Each row was made from one path, in order. Every step used is in the known rows, and no mark comes twice. Write each row's path.
Known rows
J > B > A > G: [-16.5  11.4  -2.4   0.5  -7.1 -20.7 -34.0 -10.0   7.7   2.5  -7.2 -10.5
   3.4 -15.4 -17.5  -3.8  -3.5 -21.4  15.0  -9.9  -8.7 -14.0]
H > B > A > G: [-40.9   2.3 -17.2  -9.4 -23.0  -3.9 -46.9  -8.7 -14.8   8.2 -29.3   6.0
  -9.8  -3.9 -20.2   0.5  11.1   5.8   6.7  32.8  47.4  12.6]
A > D > H > B > J > G: [ -9.7 -13.1   3.6  -9.0  11.8   4.9  14.5   8.8  -3.8   7.7 -26.4  -0.2
  -0.2   4.2  -5.1   1.3 -16.8  -0.4 -14.8 -49.4 -29.2 -10.4]
D > A: [ 21.2  -8.5  -6.0 -14.6   5.4  31.2  20.5  -5.2  -5.0   5.0 -15.9   6.0
  10.6  15.8  11.6  14.5  20.6 -18.6 -22.8 -53.0  84.4  14.8]
B > A > D > H: [-37.1 -16.8  14.3 -15.1   3.6   4.0   9.3  19.3  -7.8 -26.2 -49.6  13.6
  -0.6  -7.5 -32.6 -27.3 -11.6  -5.9 -12.9 -51.5 -41.4 -17.7]
G > J > D > A > B > H: [ 52.8  -1.7  -3.7  16.0  17.6  -1.3  -9.3  -5.9  11.6  30.0  47.1  -2.6
   4.4   4.8  27.3  24.9   4.0   9.2   0.7 -16.0 -31.0   5.3]
D > H > B: [ -6.5  37.5  -2.8 -25.2  -9.8  11.2   5.6  -2.6  -8.7 -37.2 -41.5  -0.5
   5.4  20.3   5.9 -11.4  19.1  16.5 -10.2  25.0  61.1   4.1]
H > B > J > G > A: [-13.3  -7.6  -4.0   9.2 -14.8  -7.3   3.7 -17.1  -1.1  35.5  47.6   7.2
   2.9   5.0  19.8  19.1   3.1  15.9  24.6  62.5  18.2   4.0]
A > D > H: [  4.4 -10.4   5.6 -15.9  16.7  13.4  30.9  19.1   1.6 -13.8 -47.8  -0.4
   0.6   2.8  -9.7 -13.9 -12.9 -12.9 -28.1 -77.8 -13.4 -12.3]
A > B > H: [ 24.0  19.5   8.2  18.6  12.5  -0.9 -14.2   8.6  10.4 -34.9 -59.4  -3.2
 -26.7  -1.5 -13.3  40.6   2.0 -22.0  -6.9  27.1 -19.1   8.5]
J > D > A > B > H: [ 22.8  23.4   1.2  15.8  12.4  12.3  -7.4   0.8   9.2   4.9 -10.9  -0.8
   2.1  -7.6  13.4  27.5  -0.9 -20.8 -31.9   1.3 -51.2  17.2]
H > B > J > G: [-15.1  -5.6  -8.8   2.0 -17.3  -7.9   1.5 -17.7  -1.6  24.1  24.1   8.8
   1.4   1.8  15.7  19.9   7.1   7.0  15.8  55.9  24.9   5.7]
B > J: [ -7.1 -23.4  13.0  -6.2  -4.2  -8.3  47.2  -0.9   7.5 -35.3  27.7   6.8
   2.7  -8.2  11.7  -3.5   3.4 -15.6   2.6 -14.1   7.5 -10.0]
B > A: [-28.4  -9.6   6.1 -10.2 -13.6   0.0  13.5   7.8  -4.4 -24.6 -24.4  20.1
   2.1  -8.9 -22.6 -27.8   4.9  -7.8   2.2   9.9   0.6  -8.2]
D > H > B > J > G: [-13.1  25.6   4.6 -17.8 -10.2  -0.9  10.1  -4.7 -12.4 -35.0 -11.9  -0.1
   6.5  17.7   8.1 -10.1   9.7  20.3   0.6  35.8  26.9  -2.3]
G > A > B > J > D: [  4.2  -8.5  19.3  32.4  17.5   4.1  30.5   3.9  21.3   6.1  49.3 -11.7
  -3.8  -9.6   3.9   6.9 -16.1   3.6  21.5  18.5 -40.1  -3.1]
B > H: [ 37.2  23.9  12.7   4.1 -14.3 -13.9   1.0  13.6  -6.1 -22.5 -13.3  20.4
 -10.9  16.6  25.3  24.6  11.4  -9.5 -12.8  60.9  -8.8  -1.3]
B > A > G > J: [-18.9 -24.3  -4.7  -6.9 -10.4 -14.4 -28.7   7.2 -17.7 -15.1  -1.2   1.6
  -6.7  -9.8 -31.9 -33.1  -1.9   2.4  13.5 -15.0   3.9  -5.5]
A > D > H > B: [ -5.0  -4.4  -1.1 -15.8  12.1  14.6  10.2   9.8   0.3   1.7 -50.5  -0.4
  -1.7   4.9  -6.4   0.2  -8.0  -3.9 -23.9 -61.3   2.3  -5.4]
J > G: [ 27.0  -4.6 -10.6   8.5 -11.7  -5.2  37.2  -0.9  -6.3  31.0  11.9   9.4
   9.8   5.0   3.1 -22.4  -6.7  -5.9  10.2  68.8  -2.4  -0.9]
A > G > J > D > H > B: [ 18.5   3.4 -22.0  -2.9  -4.2 -16.0 -42.1  -1.7 -13.3   6.6  22.7 -21.9
  -4.7  -1.4  -1.5 -20.5  -2.3  12.0   3.0  -6.1  17.7   8.3]
H > B: [ -5.6  11.2 -20.0  -9.2 -17.1   8.8  -5.3 -15.0   4.1  20.8 -19.7   8.5
  -0.6   5.5  11.7  16.4  20.6   2.4   1.3  39.6  74.4  14.9]

Write each row's path
[ 18.7  -8.1   0.0  19.7   1.4   0.6  24.7   4.2  -8.7  64.4  41.5   3.7
   9.8  14.1   7.6 -12.1 -23.4  19.8  20.1  54.4 -35.5  -6.9] : J > G > A > D > H > B
[-19.3 -17.4  -4.6  -1.5  -9.9 -18.0 -30.6   7.6 -14.7  -8.9   8.2   1.1
  -4.4 -15.4 -27.5 -35.2  -6.8   3.4   9.0  -7.4 -27.4  -4.5] : B > A > G > J > D
[-22.7   1.1 -11.4  -1.2 -11.7  -2.4 -26.9 -17.3  -2.6  15.8  22.4  -1.2
  -0.8  -5.5  16.5  26.3   8.8   0.4  -4.6  10.1  19.5  16.1] : H > B > J > D > A > G
[ 14.9 -12.6  17.0   7.4  15.5  14.2  41.6  17.2   4.8  23.2  27.9  -2.3
   6.1  11.1   9.0 -15.2 -17.9  12.8   3.8 -27.2 -14.3 -14.2] : G > A > D > H
[-17.3  42.7   0.5  -5.5 -10.4  -0.7  -0.4   1.3   1.0 -16.1 -11.3   4.8
  12.5  -6.0   8.6 -22.6   0.1   9.5 -19.6  44.8 -52.5   3.0] : J > D > H > B > A
[ -9.9   5.3  19.1  -3.8  -1.9 -12.4  39.9   3.5   7.2 -47.0  35.4   0.9
  10.6 -11.8  18.9 -16.7  -5.8  -6.0 -11.4   0.6 -59.5 -11.2] : B > J > D > H
[ -8.2  -9.4  12.9   4.3  -4.3 -13.6  41.3   0.1  13.6 -22.9  47.0   4.7
   8.1 -19.8  20.1  -6.7  -6.2 -15.4  -6.6   4.1 -57.7  -8.2] : B > J > D
[-39.7  -9.9  -9.8  -7.3 -10.4   5.9 -24.9  -5.5  -1.5  25.8 -34.1  16.0
  -5.3  -5.6 -14.6  12.6   4.6   2.6  -0.4   1.5  15.7   3.5] : H > B > A > D
[ 33.4  11.4  -9.2   0.3   4.2  -6.6   4.8  -7.9   9.8  19.5  49.2  -2.8
  14.8   6.2  28.9 -11.3   6.0  27.8   7.7   8.7 -12.5  -2.2] : G > J > D > H > B
[ 16.3  -4.6   9.9  25.1  15.6  14.3  28.5   4.9  16.9  11.0  19.8 -11.0
  -5.9   0.6  -3.6   5.1  -7.9   3.3  21.4  20.0   8.3   1.4] : G > A > B
[ -0.4 -16.3  18.1   8.8  13.5   9.5  30.7  10.6   4.4  25.0  42.1  -2.4
   4.3   9.7  13.9   0.3 -17.0  19.3  10.3 -24.6 -16.2 -12.7] : G > A > D > H > B > J
[-33.9 -14.1  -2.4 -10.3 -16.7  -9.5 -23.0  11.2 -20.0 -28.6 -28.3   4.2
  -8.6 -13.3 -39.3 -35.9  -2.8 -10.8   0.8  -3.6   5.3  -2.2] : B > A > G
[ 17.5 -28.1  10.7  15.8  13.3  13.0  42.3  14.0  11.3  46.4  40.7   1.8
   4.0   3.1  11.1  -5.7 -18.6   3.1   8.4 -24.2 -11.2 -11.1] : G > A > D
[ 40.7  -6.8  -9.9  -3.8   8.5   4.1 -45.1  -7.8 -15.4  19.7  15.8 -13.5
  -0.9  18.0  11.4  31.1  12.3  -8.2  -8.0 -61.4  60.9  12.1] : D > A > G > J > B > H
[ 25.1  -0.7 -16.9  -3.0  -1.1 -16.7 -26.5   4.1 -12.7  -4.6  26.4 -22.4
  -2.8  -2.5  -4.0 -31.7  -5.8   5.3   0.2 -18.4   6.9   4.1] : A > G > J > D > H
[ -6.3 -13.9   8.1  11.7  19.2   3.3  19.1  -1.4  19.9 -45.5 -30.6 -13.7
 -17.4 -18.7 -22.9  20.5  -3.3 -25.7   3.8 -23.9  -7.5   2.1] : A > B > J
[ -0.1 -15.2   6.3  20.7  17.5  -3.3  19.0  -2.5  14.2 -24.9 -17.6 -12.8
 -14.3 -16.7 -23.9  16.7 -11.9 -21.5  12.8   6.3 -31.8   1.5] : A > B > J > G
[-11.7 -11.9   5.2 -14.7  13.1   8.7  15.1   9.4   0.7  -5.8 -36.0  -0.9
  -2.1   2.2  -4.3   4.5 -10.3  -4.5 -20.4 -69.6 -11.5  -9.5] : A > D > H > B > J
[ -2.3  45.5  -4.0  -5.8  -8.8   2.0   7.7  -0.8   4.6 -11.6  -7.4   0.2
  13.3  -2.9  18.0 -19.1   2.1   6.8 -23.3  44.0 -35.6   6.3] : J > D > H > B
[ 33.1  38.0   7.9  10.6  -5.2 -22.9 -19.4  -7.8  17.4   7.4   3.8   0.9
   1.7   5.8  28.0  38.5   6.0 -20.3   5.8  33.2 -20.9 -12.5] : J > B > H
[-30.1  -4.2 -18.8  -7.2 -19.0  -6.4 -51.8 -11.8 -13.2  18.8  -9.3   4.3
  -8.3  -1.5 -15.3   3.0  11.8  15.0  15.3  24.2  46.3  10.1] : H > B > A > G > J
[ 22.7 -11.2   2.0   0.3  15.2 -14.6  -9.7  -9.5  16.7  24.8  37.5  -6.8
  12.7   1.5   7.2   0.8  -2.5  12.5  26.5 -52.8 -20.4 -24.4] : G > J > B > A > D > H
[  3.5   1.4  23.6  26.6  19.0   5.3  29.3   6.0  16.1 -11.0  41.6 -14.7
  -2.4  -4.2   3.4   1.2 -16.1  10.3  18.3  15.6 -42.4  -5.5] : G > A > B > J > D > H
[-30.5  31.4  -1.2 -25.8 -14.7   2.4 -25.2   1.4 -21.5 -46.8 -49.3  -1.7
  -1.1  13.5 -15.7 -21.8  12.7  18.8  -6.1  19.1  41.2   2.8] : D > H > B > A > G
[-21.7  -6.5  -0.1  -7.6  -8.6 -16.4 -31.8   9.4 -19.7 -25.5   0.8  -2.3
  -2.5 -10.0 -29.3 -40.9  -6.1   9.4   5.9 -11.7 -28.8  -7.2] : B > A > G > J > D > H
[ 28.2   5.9   4.3   5.0  19.3  25.0 -15.3  -0.4  -2.1 -12.7 -47.9  -1.7
 -11.4  14.0  -1.2  52.0  14.9 -23.1 -23.1 -36.2  38.6  19.7] : D > A > B > H
[ 48.1 -11.6 -10.5   5.0  12.2   3.2  12.3  -9.0  11.9  39.5  62.1   0.0
  16.6   3.1  30.6   1.6   7.4  10.3   1.3 -28.3  -1.2   3.3] : G > J > D > A
[-31.1   2.0 -18.8  -2.0 -18.1  -9.5 -53.4 -11.4 -10.1  23.9  -0.7   3.4
  -5.7  -7.1 -10.5   0.6   7.6  15.2  10.7  32.8  14.5  11.1] : H > B > A > G > J > D
[-35.6   4.7 -11.1  -9.7 -21.3   3.4 -23.0 -11.5  -3.9  10.3 -26.3  16.9
  -2.0  -0.6  -8.2   6.5  16.4   7.6   6.7  40.8  42.6   8.9] : H > B > A
[ 17.0  -6.5  -4.7  -1.4  22.8  35.3   2.5  -6.3   4.2  -6.2 -48.8  -8.3
  -4.4   5.9 -11.5  32.8  14.5 -25.7 -20.4 -65.3  64.9  21.0] : D > A > B
